Each row comes from the steps of one walk. Every step used is in the known rows, and no mark comes twice. Write the walk behind each row, first mark first.
Known rows:
n e: [ -5  -2   1   8 -12   6   0  -2   7  -3   6  -7  -2 -12  -2  -9  -6  36
   7   4   3   2   0 -11  24  10  -1   3   7  -8  -9  -3  -6  -6   9 -14
  -3   8  10  -3  10  -7 -13 -12 -18  -3]
n r: [ -1   1   3  -4   4   0 -11  -4   3  -6   2  -4  -9  -1  -7  -8  -2  34
  11  -4  12  -3   7 -14  21   4   5  13  15   1 -11 -14 -10 -14  -5 -20
 -13   5   2   0  14  -2 -19   7 -21   9]
k r: [ -1 -11   5 -10  -1   7   0   6  -4  -1  -5   8   4  -5  -4   1  -1  -7
  -4 -10  -7   3  -1  -5  -1  -8  -5   1  -3   4  -1  -9 -14 -13 -21 -10
  -1  -8   3   4  -8   3 -16   9  -2   2]
t e w: [  1 -15  -5   3   3   6 -12  13   6  14   6  -9 -13 -16   1  -8  -9   7
  -7  -7  -1 -13  -3  -8  -7  -4  -3  -3  -3  -7   5   2  -4   4  35   6
  16  -7   1 -12 -18 -18   8  -1   2   9]
t r: [ -2  -8   8 -10   5  -2  -6  -1  -1   7  -5   1   3  -3  -1  -1   1   7
  -6  -9  -2  -1  10  -9  -1 -14  -1   8   5  -2   6 -16  -6  -9  -8  -8
   0 -10   8   9  -2   6 -14   1  -2  -1]
f w j: [-10   6   0   5 -33 -35   4  -4  -4 -12   4  18   1 -11  -1  21   7  12
  27  12  15  17  15  -4  24  13   4   9 -12 -12  -4 -21  -2 -27   3 -15
 -27   8  15  15 -13 -12  22   0  -6 -17]
h w m: [-26 -16  19 -10 -15  -8  -1  -4  -4  -8  14  13 -16  -2 -19  12   7  39
  21  32   8  -1  15  -1  18  -7  -3  -6   6   0  -6 -21 -44 -17   3 -20
  16  -5  15  12  16  -9  16  -7  -4   6]
e k r g: [ 11  -7  -2 -13   0   9   9   3 -16   7 -14   3   7  22   0  -7   2 -38
 -19 -13  -7  -8 -16   5 -30   3   8  -7 -11  10  -1  11  -5  -2 -21   7
  -8  -8 -13 -27  -8   7 -33  16  11   7]
k r t e: [  2 -15   6  -1  16  11   3  13  -2   4 -22   7   1   2  15  -4  11 -29
 -11 -24  -4  -2  -1   2 -12 -14   7  -1 -23  -2  23  -9  27  16   3   4
  16 -11  -9   6 -17  17  -2   7  -5   5]
h w: [-16 -10  17 -18 -19  -2  -1 -11   8  -5   8  11 -23  -9 -10  14  -9  39
   8  12  17  11   5  -2  15  -4  -3  -3   6  -2   0 -17 -32 -20  -5 -21
  11  -9  19  15   8  -6   4 -11  -4   7]
t e k: [ -2  -4   0  -8   0  -3  -1   0   4  -2  -4  -6  -5   3  14  -8  17  -7
 -10  -3   1   5 -12  -3 -15   6  -1 -11  -3  11   5   7   3  15   2  -2
   9 -14   3  -3 -22  -5 -25 -10 -15  -6]
n f: [ 12   8  -2   1 -16   6  -7 -10   4  -6  10  -1  -4 -16  -4   1 -14  17
  10   5   2   9   6  -5  17   6 -14   9  14   2 -17  -2 -14   1 -13 -17
 -14   8  14   0   4 -17  -3   3  -2   3]
t r n: [  2   4   2  -5  20  12 -10   1   5   5  -2   4  -2  -6   9  -6 -21   4
 -13  -9  -1  -3   4 -13  -3 -12  -2  16   6  -3  10 -16  13  12  -6   0
   8  -2  -2  19   1  13   2  -1   9  -3]
t e k r w m: [ -9 -13   0  -1   8   1  -1  11 -16  -7   3  -4  21  15  -3  -9  26 -27
   0  12 -13 -18  -3   3 -24  -6  14 -15   1  10  -3  10  -7  12   5  13
  10 -12 -16  -7  -6   3  -6   9   9   7]
g j: [ 18 -18   0 -12 -19   6   5  -4 -10  -7   1  -7 -20  -3  -2  12   5  28
  -1   9 -15  19  -1   5   1   3  -9  -5   1   1  -9  -5 -17 -16  -4  -9
   7  -5  11 -14 -11   2 -14  -3   1  -1]
k r w: [  7  -9  -3 -11  -2  15  -2   6  -1  -2   5   3  14  -4  -3   1  -9 -13
  -1  -5  -8  -1  -4   0  -7  -8   5  -3   5   2  -8  -1 -12 -12 -11   2
   0 -12  -7  -1  -4   7  -8  13  15  12]
f w r t e g j: [  2  -9  -4  13   4 -19  10   8 -19  10  -3 -21   0  22  12  12  19  -9
 -15  -6  -3   3  -7  14 -18   1  -4 -18 -20   2  14  15  31  -4  30  27
   8   5 -11 -18 -26   0  13  11  10  -9]
h w r t: [-10   4   7  -9  -4  -7  10  -8  11  -1   2  17 -11  -1  -2  18  12   6
  16   9   9  17   2  17  11  -6  -4 -10   6   0   6  -5  -6 -15 -11  -8
  17  -2  10  18  14   7  15 -13 -15   3]
k r g j: [ 25 -26   1  -9  -8  14  12   8 -28   4 -14  -7  -9  23  -8   7   1 -14
 -18  -6 -18   4  -7  13 -24  -3   5  -5 -11  -2  -1   5  -2 -13 -10   9
  -2  -6 -12 -34  -9  11 -19  17  20  15]
k r t: [  8  -6   2  -6   6  14   8   0  -3  -2 -20  17   3  -5   6   1   3 -24
  -1 -20  -8   4  -3   3  -4 -10   2   0 -19   4   8 -11   2  -1 -19  -5
   5  -3  -1   1  -8  22  -8  13   0  -1]
k r g: [ 11 -15   1 -10   1  15   6  13 -13  13 -11   6   1  15  -3   0  -9 -25
 -13 -11  -6  -7  -7   4 -12  -4   3   2  -9  -2   2  -6  -4 -15 -14   1
  -4 -10 -12 -17  -2   6 -15  17  10  16]
w j: [  6   0   1 -11 -28 -20   2  -7  -5 -11   2  20 -11 -11  -4  16  10  23
  25  16   7  26  10   0  16   6   0   1   8  -8  -5  -9 -11 -20 -15 -18
 -13  -2  15   9  -8  -8   8  -7 -11  -6]
f w: [-15  -2   0   5 -17  -8   1   2   9  -1   8   5   1 -14   7  10  -8   9
  10   1   7   1   4  -9  23  10  -7  10 -16  -3  -6 -29 -11 -25  13 -15
 -12   2  15  11 -11  -8   6   5  -6 -12]
e t r w: [  6   8   1 -17   4   4  -6 -16   7   4  -3   1  15  -1   2  -7   0 -12
  -2  -6  -4  -9   3  -2 -16 -10   8  -5   9   8  -5   5  -7   8 -15  10
  -4 -15   0  -2  -1  10 -12   0  13   6]
f w r g j: [ 10 -11  -8   5 -16 -10  14  10 -16   7   4 -12  -3  22  -2  20   9  -8
  -1  13 -10   7  -3  19  -5  11  -4  -4  -6  -4  -7   2   4 -29   9  11
  -8   2  -6 -21  -1  -4   3   5   5   3]
w f: [  4 -10   1 -14  -5  -2  12  -1  22 -14  13   6  -7 -18   0   7  15  16
  14  28  -4  13   8   0  24  10 -10  -1  11   3 -10 -14 -24  -5 -18 -17
  -2 -15   8  11  13   5   3  -7 -18  -9]
t r g: [  9 -13   3  -9   4   7   1   7 -10  20 -10  -1  -1  17   2  -2  -9 -12
 -14 -10  -4 -12   2   1 -11  -9   6   9  -2  -6   8 -14   2 -12  -5   4
  -2 -14  -8 -11   5   9 -13  11  11  15]
t r k: [  4  -5   5  -5   8   9   0   2  -5   4 -17  -2   2   8   3   0   7 -16
  -6 -22 -11   1   2   7  -3 -15   7  11 -21   1  14  -5  -2  -4  -8  -2
   4 -12   4   9   2  19 -12  -3   3   1]
t e k r n f: [  9  20  -2  12  16  11 -12  -3  -2 -10  -6  -6  10   2   5 -17 -13 -29
 -20 -13   3  -6  -4  -8 -23   0   0   6   2   9   3  20  29  50 -11   9
  -8  11 -14   2  -7  -5  -7   7  13  -2]
h w r n e k: [-17  25   2   8   1  -9   0 -16  11 -11   9  -5   1   7  -6 -10   0  17
  -1  14  16   5 -11  -2  -1  13   4 -10  20   6  -4  27   6  18   1   2
   6  15   2   6  21  -6  -8 -29 -12 -11]

Which walk is each row?
[ -3   8   9 -18   7  -7  -5 -17   6   5 -13   5   6  -1   1  -8   8  -7
  -5 -12  -2  -5   6  -7  -9 -10  -1  -1   0  11   3  -2  -7  10 -25  -2
  -6 -10  10   2  -5   8 -21  -6  -2  -5]	e t r
[-15  12   5  -7   4  -1  -2  -1  16  -1  18  11 -14  -4  -4  13 -14  21
   5  19  12  12   1   3  11  -2 -11  -2  25  -1   3  -4  -2  -5  -8  -4
  18   2   3  31  19  -5  25 -20  -8   3]	h w r n
[ -3  26  -1   1   1  12  -3 -21  18  -4  -4   2  -2 -10   5 -20 -14  13
   2  -3   4  -6  -7 -10  10  14  -2  -2   3   3  -8  13   7  31  -8   0
  -4  14   7  -2   7   2  -8 -21 -10 -10]	r n e t
[ -6  21 -10  20  -7 -10   5   4   5  -5   4  -4  14   6   0  13   9 -24
  16  -3  -3   7   2  19  18   8  -8  10 -16   3  -7   8   3 -12   0  -1
 -17  11   7  15  12 -11  15  -3  -9  -7]	n f w r k
[  8 -15  -1   5  22   3   7  12  13  -3 -10  -1   3 -13   2  -8  16 -27
  -7   0  -6 -13   5   3 -13  -6  10  -5 -14  -3  13   7   8  27  14  14
   7 -10 -16  -8  -3  11  17   7   4   0]	k r t e w f
[-15  14  -3  26  -7  -5  -8   0  -2 -11  16   4   8  -8  -3   0 -14   5
  19  22   4 -15  16  -8  25   9  -8  19  -6  -3 -15 -20  -5   9  17  -6
 -15  22   3  14   9 -14  33  11   9 -11]	r n f w m
[ -5   5   3   4  -2  -1   2  -5  -9  -9 -10  -6  19   5  -4 -18  10 -12
 -11 -12  -2  -3 -12  -9 -12   7   9  -8  -3   8  -5  20  -2  11 -11  -2
 -10   5  -2 -15  -4   2 -40  -2  -6 -10]	n e k r
[-21   7  -5   8  -9 -22   5   9  12   2  19   3  11  -4   2  15  12  -1
  16  12   4   7   4   3  23  10 -15   0   4   0  -8 -12  -6 -32   4  -7
  -8   2  10  20   2 -16  11  -5 -22 -12]	f w r
[ -1  13  -9  -3  11   6  -1   8  15   2  17   8  -6  -7   7   6  -9   5
   5  13  -5  11  -5   3  12   4 -19   1  24   1  -4  -3   6  -4 -13  -2
  10   3   1  23   9  -3  14 -14 -14  -4]	w r n
[ -4  -7   5  -7  10  -1   0   7  -7  -3 -13  -4  11   9   4 -12  19 -31
 -19 -17  -5  -3 -11  -4 -29  -4   5 -10 -11  13  11  11   7  16 -11   3
   4 -14  -6  -4 -23   3 -31   3  -4  -4]	t e k r
[-14   3   6  -8  -6  -4   7   0   6  -2   3   5 -10  10 -10  19  15   2
  13   6   3  16  -2  24  10  -5  -2  -5  -3   4   6   7 -17 -21 -11  -8
  15  -9  11  20  20   0  10 -21 -14   7]	h w r k
[  4   3  -2  -2   7  10  -4  -1  -2  -7 -12  -6  -8  11  -4  -4   2   8
  10 -17   2  -3  -2   2  14   3  13  15 -11   4  -2  -1  -6  -7  -5 -12
  -8   2   0   0  16  11 -17   4 -14   9]	n r k
[ -7  14  -3  18 -21  -9  -5  -7   7  -8  10  -1   8 -16   0   6 -16   5
  12   2  11   0  11  -9  26  12  -9  18  -9  -2 -15 -16  -5  -7   8 -14
 -27  16  13   8  -4 -19  11  12   2  -9]	n f w
[  3  11 -14  19   4  -1   2   0   7   7   1  -2   4 -10  -3  -6   4  -2
  12  -1  -2  -2  -7   6   6   3   0  -7   6  -6  -3  16   6   0  21  10
   6  17  -1 -14  11  -4   9  -9 -11  -1]	n e w r t
[ -5 -13   3  -6   7   0  -4  12  -6  18   4 -13  -9   7  14  -4  -4  15
 -18 -10   4  -7 -10  -8 -10  -4 -10 -13  -1   3  11   5   7  -1  17   9
  14 -11  -3  -9 -26 -12  -2   7   3   2]	t e g
[  4 -16  -4   1   8  -3   1  12  20  -2  11  -9  -8 -19  -2  -5  11   5
   0  19  -4  -8   6  -3   2   5  -1  -4   4  -4   2   2  -9  13  22   3
   6 -14  -4  -5   0  -9  18  -5  -5   0]	t e w f
[ 16 -23   3  -1  11   4   7   8 -31   7 -21 -17  -5  23   9   0  10 -12
 -30 -23 -11   0 -11   8 -37 -13   2 -18 -23   4  18  20  25  13  12  25
  17  -3 -16 -29 -34  14  -9  21  25   3]	k r t e g j
[ 11  -2   2  12  10   2  -4  -7 -27   8  -6 -29  -1  18   0 -11 -15  28
 -31  -9  -6  -7  -6  -9 -20  -3   4  -3   3  -5   6  22  23  18  21  23
   3  15 -12 -27  -5   8  -9   5  30  -7]	t r n e g j
[  8   5  -1  -2  10   7  -3 -10   3  -5 -14   6 -10  -1   3  -6   0  13
  13 -14  10  -1   3  -5  16   1  10  11  -2   1  -2 -15   5   0  -6 -13
  -6   9  -2  -4  10  17 -12  13 -15   6]	n r t
[  7 -11  -7   7   9  12  -7   9   5  13  -8  -2 -13 -15   8  -8  -6  -9
  -6 -16  -2 -12  -4  -2 -11  -7   3  -3 -16  -7  13   1   9  14  36  11
  20  -2  -2 -15 -20  -2  13   3   6   8]	r t e w
[ 12  20  -1  10  13  10 -16 -10   2  -1   1  -2   4  -8   1  -9 -29   3
  -8  -7   3  -3  11 -13   0  -7  -6  23  15  -1  -2  -3  16  30 -10   0
 -12  13  -3  15   9  -2   7   4  16   1]	t r n f
[ -7  -6   5 -11  -9  -7   9   4   1  13  11   7 -13  19 -11  17  -1   4
   4  19  11   4  -2  17   1   1  -3  -8  16  -3  -1   0 -13 -30  -6  -1
   8  -9  -1   0  23 -10   9  -9  -6  20]	h w r g
[  4   5  -8  -4   2   0  10   1   9   3   0  13  -2  -5   8  11  15  -9
  16   3  -7  16  -3  13  11  -1 -11  -7   6   3   0  -4   2 -13 -15  -5
  10  -1   6  10   5   8   5  -7 -21  -4]	w r t
[ -8  24  -2  27   9  -5  -9  -2   1  -9  -5  -7  21   0   9 -12 -14 -38
 -17 -16  11 -14   1 -10 -14   8   6  14 -21   5   4   7  35  38  13  10
 -22  17 -11   9 -16  -9   7  13  15 -14]	t e k r n f w
[ -8 -13  -5   3  -6   0  -8   8  -7   3  16   2  -8 -13 -14  -3   2  17
  16  21 -11 -18   4  -7   6  -1  -7  -4   4  -2 -14  -7 -41 -11  21  -4
  11   3   8 -14   0 -17  14   5   4   3]	e w m
[  8 -12   0  -7   9   8   6  12 -16  12 -18  -4   7  28   7 -11   9 -46
 -26 -17  -4 -12 -16   6 -37  -1  13  -9 -15   6  11  11  14  11  -7  13
  -1 -15 -21 -23 -14   5 -28  12   6  12]	t e k r g
[ -3   8   1  15  10  18  -5   3   2  -6  -4  -3   8  -6   0 -18 -22   8
 -10  -9   2  -7  -4 -14   6   1   4   9   2  -9   1   3  17  19   4   0
  -1  15  -8   5  11   6  -4  -5   1  -3]	k r n e
[-19  32   7   1   1  -6  -1 -24  21  -6   5   3  -3  -1  -8  -8  -5  19
   8  12  17   1  -2   1   9   9  -1 -11  18   4  -3  23   5  23 -10   3
   3  14   7  10  25  -6   7 -33 -15  -5]	h w r n e t
[ 10 -17   5 -11 -17  -6  13   0 -16   5   5  -6 -21  26 -15  23   7  14
  -3  21  -2  15   0  25 -12   2  -1 -14  12  -2  -2  10 -11 -26  -2   5
  11  -5  -2 -19  12  -3   2  -6   7  17]	h w r g j
[ -3  19  -1  10  14   1  -6 -15   1  -4  -7 -11  13   6   5 -25  -5   3
 -17  -8   4  -7  -8 -14 -11   8  12   5   6   3   2  15  19  33   3   6
  -5  12  -4  -4   6   9 -26 -14   1 -16]	t r n e k
[ -6 -13   3  -2   4   0  -6   4 -10   1  11  -1  16   5  -7  -2  10   4
  11  20 -13 -15  13  -1  -1 -13   8   1  14   0  -8 -14 -20  -8   7   3
   7 -11  -4   3  10   6   6   8  11   9]	t r w m
[  5 -14  -4   7  17  11  -6  14  -3  12 -17  -2  -1  -9   4 -11  -3 -28
 -15 -27  -6 -17  -6  -2 -23 -14  10  -4 -21  -6  17   6  15  17  27  16
  16  -3 -11 -15 -23   2   9  12  13   8]	k r t e w
[-10  -3  16 -15 -35 -29   2 -16  -4 -15   4  24 -20  -8 -16  25   7  40
  25  23  24  27  16   4  15   0   8  -2   7 -11   2 -10 -19 -23 -12 -21
  -5  -2  18  18   4 -10  19 -14  -4   0]	h w j
[ -5  11   0  14  20   3 -10  -2 -10  15   0 -18   8  10   6 -22 -26  23
 -25 -15   7 -18  -7 -20  -7  -3   1   3   9  -5   8  14  23  18  18  18
   1  14 -11  -8   1   2  -3   5  20  -7]	t r n e g
[ -8  33  -6   5   6  -1   0 -15  19  -2   4   1   6  -5   3 -15  -1   5
   8   6   3  -1  -7  -2  10  14  -8  -7  17   5  -9  23  12  24 -13   5
  -3  16   4   4  16  -5  -4 -27 -19 -11]	w r n e t
[  4   2   0  -5  13  21  -4   8   2  -3  -4  11  -1  -8   4  -4 -20 -10
 -11 -11  -4  -2  -4 -10  -4  -7  -5   8   0   0   4  -9   6   9 -16  -2
   6   1  -7  13  -4  11   0   6   8  -2]	k r n
[-13  22  -7  19 -13 -22  -2   2  10  -2  22  -2  16  -8  -3  12   1  -4
  19  12   8   6  10   4  24  12 -18   8  10   1 -17  -3   0 -17   1  -7
 -24  15  10  16   9 -26  16   1 -15  -8]	n f w r
[ 13   0  -7 -11 -28 -12   1  -6  -4 -12  10  15  -1  -9  -4  16   3  15
  27  19   5  21   7   5  10   5   9  -2  15  -9 -11  -1  -8 -21 -10  -7
 -13  -5   5   5  -4  -4  15  -2   5   4]	r w j
[ 10 -11  -1 -13   3   5  11   4  14 -16  11   2  15 -10  -2   3  12 -11
   6  21  -9   2   5   5   2   1   5  -5  12   4 -12   1 -17   0 -20   0
  -6 -19 -10   5  14  15   3   9   3   3]	k r w f
[ 10  -9   1 -11   9  -2   6  -3  16  -9  12  -3  15  -9  -1   1  12   0
   6  23  -5  -1  14   1   3  -2   9   2  17   1  -6  -6 -11   3  -9   2
  -5 -22  -7  10  19  17   6   2   5   2]	t r w f
[ -5  25   0  25   5  -5 -13  -7   5  -3   3  -3  15 -10   5  -3 -29  -8
  -3  -8  12 -11  16 -15   9   2  -2  28  -7  -6  -1 -16  22  17  11   1
 -26  21   0  19   2  -6  20  13  18 -12]	t r n f w
[  6  14 -11  19 -14 -11 -10  -7  -4  -6   4   4  -6 -18 -10  -6 -18  27
  14  10  11   1   4 -10   9  11  12   6   9 -22  -5  15   9   9  23   5
 -12  25   1  -9   3 -16  25 -12   8  -6]	r n e w j
[ 27 -23   2  -8  -5   7   6   2 -25  11 -14 -13  -9  25  -4   6   0  -1
 -20  -4 -15   1   1  10 -23  -6   7   2  -6  -6   5  -2   4 -10   1  10
   0  -9  -9 -28  -2  14 -17  10  21  12]	t r g j
[  6   6 -15   3   6   0   3   3   9   9   2   8  -3 -11   0   5   6 -14
  11  -2  -7   2  -7  10   1  -1 -10  -9   4   0  -1   8  -5 -10   7   7
  12   5   2  -8   1  -2  12  -3  -7  -1]	e w r t
[-15   9  -7  10  -5  -8  10  12   7   0   2   0  10   7   4  16  15 -24
  14  -3  -6   8  -3  19  17   7  -6   5 -22   2   1  -3  -1 -25   4  -3
  -4  -1   7  18   4  -1  12  -8 -15  -9]	f w r k
[  2 -10  -1  -2  13   6   2   6  -6  18  -9  -5  -9   8  22  -4   0   0
 -16 -19   3  -7 -12  -1 -12  -8  -5 -13 -13   3  19   4  19   9  18  14
  18  -6  -7 -11 -27   5   3  12   6  -1]	r t e g
